What can hang from each mark
j611: j185 j864
j437: j864
j907: j185 j437 j864
j539: j185 j864 j907
j185: j437 j907
j864: j185 j437 j539 j611

Every row comes from one small tree of marks. The marks that hang from a mark follow it in brackets, in the order of their numbers. Every link used is in the known rows. Which tree was each row made from?
Known rows
j907{j185{j437} j864{j539}}: [-0.28 -0.20  0.19  0.10 -0.02  0.17 -0.12 -0.11  0.09 -0.36 -0.27 -0.18
 -0.26 -0.20 -0.17 -0.07  0.08  0.00 -0.29  0.17  0.18 -0.23  0.03  0.14]
j437{j864{j185{j907} j539 j611}}: [-0.15  0.13  0.28  0.02 -0.44 -0.03 -0.06 -0.12  0.06 -0.02 -0.18  0.31
 -0.23 -0.04 -0.10 -0.27  0.20 -0.06  0.13 -0.04  0.30  0.13  0.07  0.07]
j185{j907{j864{j539}}}: [-0.29  0.05  0.09 -0.02 -0.73  0.29  0.12  0.23  0.11 -0.32 -0.11  0.06
  0.47  0.10 -0.10 -0.21 -0.26  0.00  0.25  0.26  0.40 -0.12 -0.26  0.11]
j864{j185{j907} j437 j611}: [-0.10 -0.43  0.06 -0.01 -0.16  0.01  0.13  0.25  0.33 -0.01  0.08  0.25
 -0.07 -0.09 -0.12  0.20  0.04 -0.07 -0.35  0.16  0.19  0.13  0.45 -0.46]
j907{j185 j864{j437 j539 j611}}: [-0.37 -0.15  0.15  0.39  0.11  0.14 -0.43 -0.07  0.37 -0.29 -0.40  0.05
 -0.28  0.06 -0.09 -0.31  0.35  0.18 -0.42  0.39  0.35  0.30  0.02  0.05]
j864{j185}: [-0.29 -0.20 -0.25  0.04  0.15  0.08  0.17  0.34  0.23 -0.16  0.64 -0.08
 -0.08 -0.05  0.07  0.37  0.03 -0.15 -0.21 -0.48  0.08 -0.17 -0.05 -0.37]
j611{j185{j437{j864} j907}}: [ 0.53 -0.03  0.34 -0.31 -0.25 -0.27 -0.09 -0.10 -0.23  0.09 -0.11  0.00
  0.09 -0.03 -0.08  0.18 -0.08 -0.17 -0.05 -0.23 -0.03 -0.14  0.08  0.16]
j437{j864{j611{j185{j907}}}}: [ 0.28  0.26  0.13  0.03 -0.12 -0.36 -0.03 -0.19 -0.19  0.12  0.07  0.18
  0.04  0.17 -0.08 -0.28  0.20  0.03  0.01 -0.34  0.06  0.24 -0.12  0.22]
j539{j864}: [-0.07  0.24 -0.57 -0.23 -0.24  0.06  0.26  0.23  0.11  0.12  0.05 -0.23
  0.28 -0.04  0.00  0.10 -0.17 -0.14  0.18 -0.49  0.10 -0.15 -0.19 -0.02]
j437{j864{j185}}: [-0.22 -0.04 -0.07  0.12 -0.04 -0.02 -0.10  0.16  0.24  0.00  0.32 -0.06
 -0.09  0.21  0.16  0.31  0.11 -0.31 -0.14 -0.59  0.14 -0.08 -0.11 -0.12]
j185{j907{j437 j864}}: [-0.36 -0.07 -0.09 -0.18 -0.47  0.19  0.32  0.39  0.17 -0.11  0.10 -0.13
  0.59  0.26  0.12 -0.03 -0.59 -0.20  0.11  0.36 -0.15 -0.15  0.13 -0.18]
j907{j437}: [-0.21  0.16 -0.43 -0.27  0.18 -0.10  0.01  0.61  0.21  0.03  0.42 -0.13
  0.25  0.13  0.17  0.16 -0.61 -0.28 -0.01 -0.37 -0.32 -0.21 -0.06 -0.30]
j539{j185{j437} j864{j611} j907}: [ 0.05 -0.19 -0.18 -0.14  0.24  0.15  0.55 -0.71 -0.40  0.45 -0.45 -0.02
 -0.34 -0.29 -0.04  0.17  0.27  0.16  0.21  0.30 -0.42 -0.11  0.24  0.09]
j611{j185{j437{j864}}}: [ 0.41  0.08  0.09 -0.12  0.27 -0.19 -0.30 -0.04 -0.20  0.04  0.06 -0.16
 -0.08  0.07 -0.05  0.28  0.01 -0.21 -0.19 -0.56 -0.10 -0.12 -0.15  0.23]
j907{j185 j437 j864}: [-0.52 -0.09 -0.11  0.13  0.07 -0.07  0.01  0.18  0.31 -0.20  0.18 -0.32
  0.00  0.16  0.24 -0.08 -0.12 -0.06 -0.24  0.16 -0.22 -0.05  0.15 -0.19]
j864{j611{j185{j437 j907}}}: [ 0.37 -0.09  0.08 -0.23  0.16 -0.18  0.27 -0.15 -0.36 -0.03  0.15  0.12
 -0.08 -0.28 -0.36 -0.01 -0.05  0.10 -0.23 -0.12 -0.11 -0.02  0.24  0.02]
j539{j907}: [-0.26  0.02 -0.07 -0.22  0.19 -0.04  0.35  0.32  0.26 -0.02  0.24  0.14
  0.08 -0.02  0.21  0.03 -0.15 -0.36  0.15 -0.34 -0.13 -0.06 -0.45 -0.27]
j611{j185{j907} j864{j437 j539}}: [ 0.76  0.05  0.39  0.01 -0.55  0.02 -0.35  0.19  0.04 -0.14 -0.19  0.16
  0.27 -0.35 -0.18 -0.18  0.02  0.32  0.27  0.46  0.59  0.19  0.08  0.02]
j611{j864{j437 j539}}: [ 0.25  0.09 -0.10  0.04 -0.35  0.37 -0.40  0.45  0.30 -0.14 -0.24  0.02
  0.20 -0.07 -0.22  0.03 -0.27 -0.01  0.15  0.15  0.57  0.01 -0.18  0.03]
j611{j185 j864{j437}}: [ 0.62 -0.01 -0.07  0.19  0.08  0.06 -0.30  0.27  0.10 -0.08  0.19 -0.10
  0.21 -0.07 -0.08  0.20  0.07  0.15 -0.06 -0.02  0.40  0.18 -0.06 -0.03]
j539{j185 j864 j907}: [ 0.02  0.01 -0.23 -0.07 -0.03  0.01  0.39 -0.38 -0.08  0.36 -0.10 -0.08
  0.03 -0.15  0.32  0.18  0.26  0.15  0.50  0.07 -0.22 -0.13 -0.08 -0.12]
j437{j864{j185{j907}}}: [-0.10 -0.10  0.18 -0.07 -0.54 -0.08  0.12  0.13  0.22  0.02  0.15  0.07
  0.07  0.13  0.09  0.20  0.01 -0.31  0.02 -0.23  0.16 -0.12  0.11 -0.18]
j437{j864{j539 j611{j185{j907}}}}: [ 0.31  0.45  0.31  0.03 -0.19 -0.32 -0.35 -0.20 -0.23  0.03 -0.20  0.30
 -0.06  0.00 -0.10 -0.55  0.28  0.17  0.20 -0.16  0.23  0.29 -0.21  0.33]
j907{j864{j539}}: [-0.39  0.12 -0.15  0.16 -0.17  0.38 -0.10  0.26  0.12 -0.36  0.07 -0.11
  0.29  0.18 -0.07 -0.11 -0.16 -0.02  0.11 -0.05  0.33 -0.08 -0.50  0.18]
j185{j437 j907{j864}}: [-0.18 -0.36  0.02 -0.20 -0.58  0.37  0.44  0.12 -0.02 -0.19 -0.13 -0.12
  0.38  0.08 -0.26  0.25 -0.47 -0.26 -0.06  0.25  0.09 -0.34  0.12  0.07]
j437{j864}: [-0.11  0.21 -0.27 -0.05 -0.16 -0.06 -0.17  0.29  0.16  0.05  0.17 -0.03
  0.14  0.41  0.06  0.15 -0.24 -0.40  0.02 -0.70  0.04 -0.12 -0.44  0.06]

Write each row's tree
[ 0.01 -0.08  0.07 -0.11 -0.01 -0.26 -0.18 -0.14  0.10  0.07 -0.18 -0.11
 -0.42  0.04 -0.09  0.21  0.01 -0.36 -0.34 -0.43 -0.08 -0.24  0.08  0.02]  j907{j185{j437{j864}}}
[ 0.13 -0.17  0.24  0.01  0.19  0.05 -0.38 -0.03  0.25  0.16 -0.20  0.25
 -0.10 -0.10  0.34  0.24  0.17  0.15  0.21  0.39 -0.02 -0.06 -0.18 -0.29]  j864{j437 j539{j185 j907}}
[-0.29  0.07  0.18  0.19  0.71 -0.05  0.21 -0.11 -0.03 -0.09  0.08 -0.08
 -0.04  0.06  0.35 -0.41  0.23  0.03  0.04  0.37 -0.43  0.47 -0.11  0.07]  j539{j907{j437 j864{j611{j185}}}}
[ 0.24 -0.44  0.16  0.07 -0.71  0.29  0.20  0.30  0.34 -0.06  0.03  0.06
  0.19 -0.17 -0.15  0.32 -0.09 -0.04  0.02  0.43  0.53  0.03  0.46 -0.37]  j611{j864{j185{j907} j437}}
[-0.62 -0.04 -0.21  0.26  0.33 -0.06  0.12 -0.01  0.17 -0.15  0.07 -0.22
 -0.19  0.18  0.08 -0.30  0.03  0.03 -0.33  0.20 -0.27  0.15  0.21 -0.09]  j907{j185 j437 j864{j611}}
[ 0.03 -0.29  0.33 -0.32 -0.38  0.15  0.19  0.18  0.03 -0.16 -0.04  0.11
 -0.14 -0.54 -0.18  0.24 -0.16 -0.09 -0.03  0.14  0.19 -0.37  0.36 -0.24]  j864{j185{j437 j907} j539}
[ 0.05 -0.40  0.04 -0.16  0.35  0.06  0.28 -0.27 -0.19  0.20  0.08  0.05
 -0.22 -0.14  0.11  0.50 -0.02 -0.03  0.05  0.10 -0.40 -0.38 -0.01 -0.22]  j539{j185{j437} j907}
[ 0.37  0.11 -0.32 -0.01  0.30 -0.11 -0.20 -0.06  0.04  0.20 -0.15 -0.11
  0.03 -0.14 -0.02 -0.06  0.33  0.20 -0.15 -0.19  0.09  0.37  0.13  0.04]  j539{j864{j437 j611{j185}}}
[ 0.54  0.07  0.49 -0.08  0.20  0.12  0.06 -0.18 -0.25 -0.13 -0.27  0.01
 -0.21 -0.60 -0.09 -0.24  0.18  0.09  0.40  0.28  0.19  0.09 -0.18  0.23]  j611{j185{j437} j864{j539{j907}}}
[-0.03  0.29 -0.20  0.31  0.08 -0.01 -0.50 -0.44 -0.26  0.22 -0.12  0.13
 -0.27  0.31 -0.07 -0.03  0.24  0.30  0.15 -0.18  0.03 -0.03 -0.29  0.31]  j437{j864{j539{j185} j611}}
[-0.33 -0.22 -0.21  0.22 -0.18  0.17  0.29 -0.26 -0.22  0.12  0.09 -0.02
  0.23  0.33  0.01  0.02 -0.20  0.34  0.09  0.71 -0.34 -0.09  0.40 -0.03]  j539{j185{j907{j437 j864{j611}}}}
[ 0.12  0.41 -0.13  0.05  0.57 -0.41 -0.37  0.00 -0.13  0.18  0.15 -0.06
 -0.10  0.26  0.18 -0.22  0.04 -0.02 -0.07 -0.41 -0.35  0.29 -0.02  0.18]  j907{j437{j864{j611{j185}}}}
[ 0.28 -0.01 -0.17  0.12  0.61 -0.17 -0.38  0.20  0.11 -0.06  0.26  0.09
 -0.05  0.04 -0.05  0.07  0.20  0.15 -0.40 -0.29  0.05  0.30 -0.10 -0.14]  j864{j437 j611{j185}}
[-0.38 -0.53 -0.02  0.14  0.06  0.49  0.30  0.07  0.06 -0.31  0.18 -0.30
 -0.06  0.00 -0.12  0.48 -0.04 -0.21 -0.36  0.02  0.10 -0.27  0.18 -0.05]  j907{j864{j185{j437}}}
[-0.06  0.21  0.01 -0.38 -0.54 -0.21 -0.04  0.39  0.20  0.22 -0.06  0.00
  0.36  0.31  0.19  0.02 -0.62 -0.41  0.21 -0.12 -0.22 -0.13  0.10 -0.13]  j185{j907{j437{j864}}}
[ 0.55  0.11  0.04  0.05 -0.47 -0.06  0.28  0.04 -0.21 -0.10  0.33 -0.01
  0.33 -0.19 -0.20 -0.13 -0.03  0.21  0.30  0.04  0.36  0.06 -0.03  0.05]  j611{j185{j907} j864}
[ 0.04  0.37  0.28 -0.05  0.68 -0.46 -0.14 -0.10 -0.03  0.24 -0.08  0.09
 -0.23  0.09  0.45 -0.39  0.22 -0.20  0.13 -0.15 -0.48  0.45 -0.13  0.08]  j539{j907{j437{j864{j611{j185}}}}}
[-0.23 -0.52  0.10  0.13  0.19  0.38  0.39 -0.43 -0.18  0.04 -0.13 -0.12
 -0.06  0.07  0.11  0.44  0.08  0.02  0.04  0.52 -0.26 -0.28 -0.03  0.03]  j539{j185{j437} j907{j864}}
[-0.06  0.02  0.10  0.04  0.20 -0.03 -0.06 -0.16 -0.01  0.08  0.09  0.20
 -0.13 -0.14  0.28  0.05  0.16  0.20  0.39  0.12 -0.11 -0.17 -0.39 -0.15]  j864{j539{j185 j907}}
[ 0.19  0.17 -0.06 -0.19  0.24 -0.37  0.10  0.17 -0.16  0.06  0.33  0.08
  0.13 -0.10  0.06 -0.29 -0.17  0.16 -0.01  0.00 -0.34  0.17  0.24 -0.17]  j864{j611{j185{j907{j437}}}}
[-0.13  0.44  0.12 -0.28 -0.38 -0.15 -0.24  0.18  0.04  0.15 -0.40  0.22
  0.07  0.16 -0.01 -0.46 -0.38 -0.18  0.28  0.08 -0.10  0.09  0.09  0.15]  j185{j907{j437{j864{j539 j611}}}}
[-0.20  0.17 -0.01 -0.01  0.57 -0.08 -0.06 -0.21 -0.11  0.21 -0.07  0.20
 -0.32 -0.13  0.31 -0.24  0.07  0.25  0.33  0.41 -0.50  0.05 -0.02 -0.16]  j864{j539{j185 j907{j437}} j611}
[-0.05 -0.10 -0.14 -0.24 -0.65  0.04  0.58  0.10  0.14  0.08  0.07 -0.10
  0.20 -0.35  0.06  0.14  0.06 -0.09  0.22 -0.06  0.18 -0.13  0.38 -0.27]  j539{j864{j185{j907}}}
[ 0.04  0.02  0.11  0.21  0.45  0.26 -0.14 -0.28 -0.35 -0.33 -0.15 -0.13
 -0.18 -0.14 -0.29 -0.23  0.22  0.25 -0.24  0.12  0.14  0.12 -0.15  0.48]  j907{j864{j539 j611{j185{j437}}}}
[ 0.16  0.62  0.07  0.03  0.51 -0.31 -0.67  0.00 -0.16  0.10 -0.06  0.01
 -0.17  0.08  0.17 -0.46  0.10  0.10  0.06 -0.26 -0.18  0.33 -0.14  0.30]  j907{j437{j864{j539 j611{j185}}}}
[ 0.18  0.35 -0.13  0.19  0.40 -0.30 -0.28 -0.13 -0.15  0.07  0.23  0.03
 -0.14  0.29 -0.02 -0.17  0.29  0.02 -0.14 -0.66  0.01  0.29 -0.37  0.28]  j437{j864{j611{j185}}}
[-0.10 -0.04  0.01  0.02  0.20 -0.25 -0.08 -0.31 -0.04  0.11 -0.29  0.00
 -0.62  0.07 -0.25 -0.05  0.13 -0.27 -0.46 -0.39 -0.11 -0.02  0.14  0.14]  j907{j185{j437{j864{j611}}}}
[-0.14 -0.50 -0.13  0.18 -0.26  0.36  0.44 -0.55 -0.41  0.07 -0.15  0.00
  0.03  0.18 -0.39  0.27 -0.08  0.29 -0.12  0.61 -0.11 -0.27  0.34  0.15]  j539{j185{j437 j907{j864{j611}}}}
[-0.02 -0.15 -0.10  0.21  0.52  0.21  0.14 -0.27 -0.36 -0.21  0.08 -0.22
 -0.10  0.04 -0.29  0.03  0.16  0.14 -0.40 -0.03 -0.05  0.09 -0.04  0.31]  j907{j864{j611{j185{j437}}}}
[ 0.28  0.34 -0.17 -0.32 -0.08 -0.33  0.31 -0.05 -0.22  0.26 -0.07 -0.12
  0.20 -0.29  0.07 -0.38 -0.03  0.21  0.24  0.12 -0.30  0.22  0.43 -0.01]  j539{j864{j611{j185{j907{j437}}}}}
[-0.10 -0.29 -0.07  0.39 -0.10  0.42 -0.57 -0.03  0.14 -0.08 -0.13 -0.03
  0.19  0.28  0.09  0.34  0.08  0.39 -0.04  0.56  0.26 -0.13 -0.14  0.01]  j907{j864{j437 j539{j185}}}
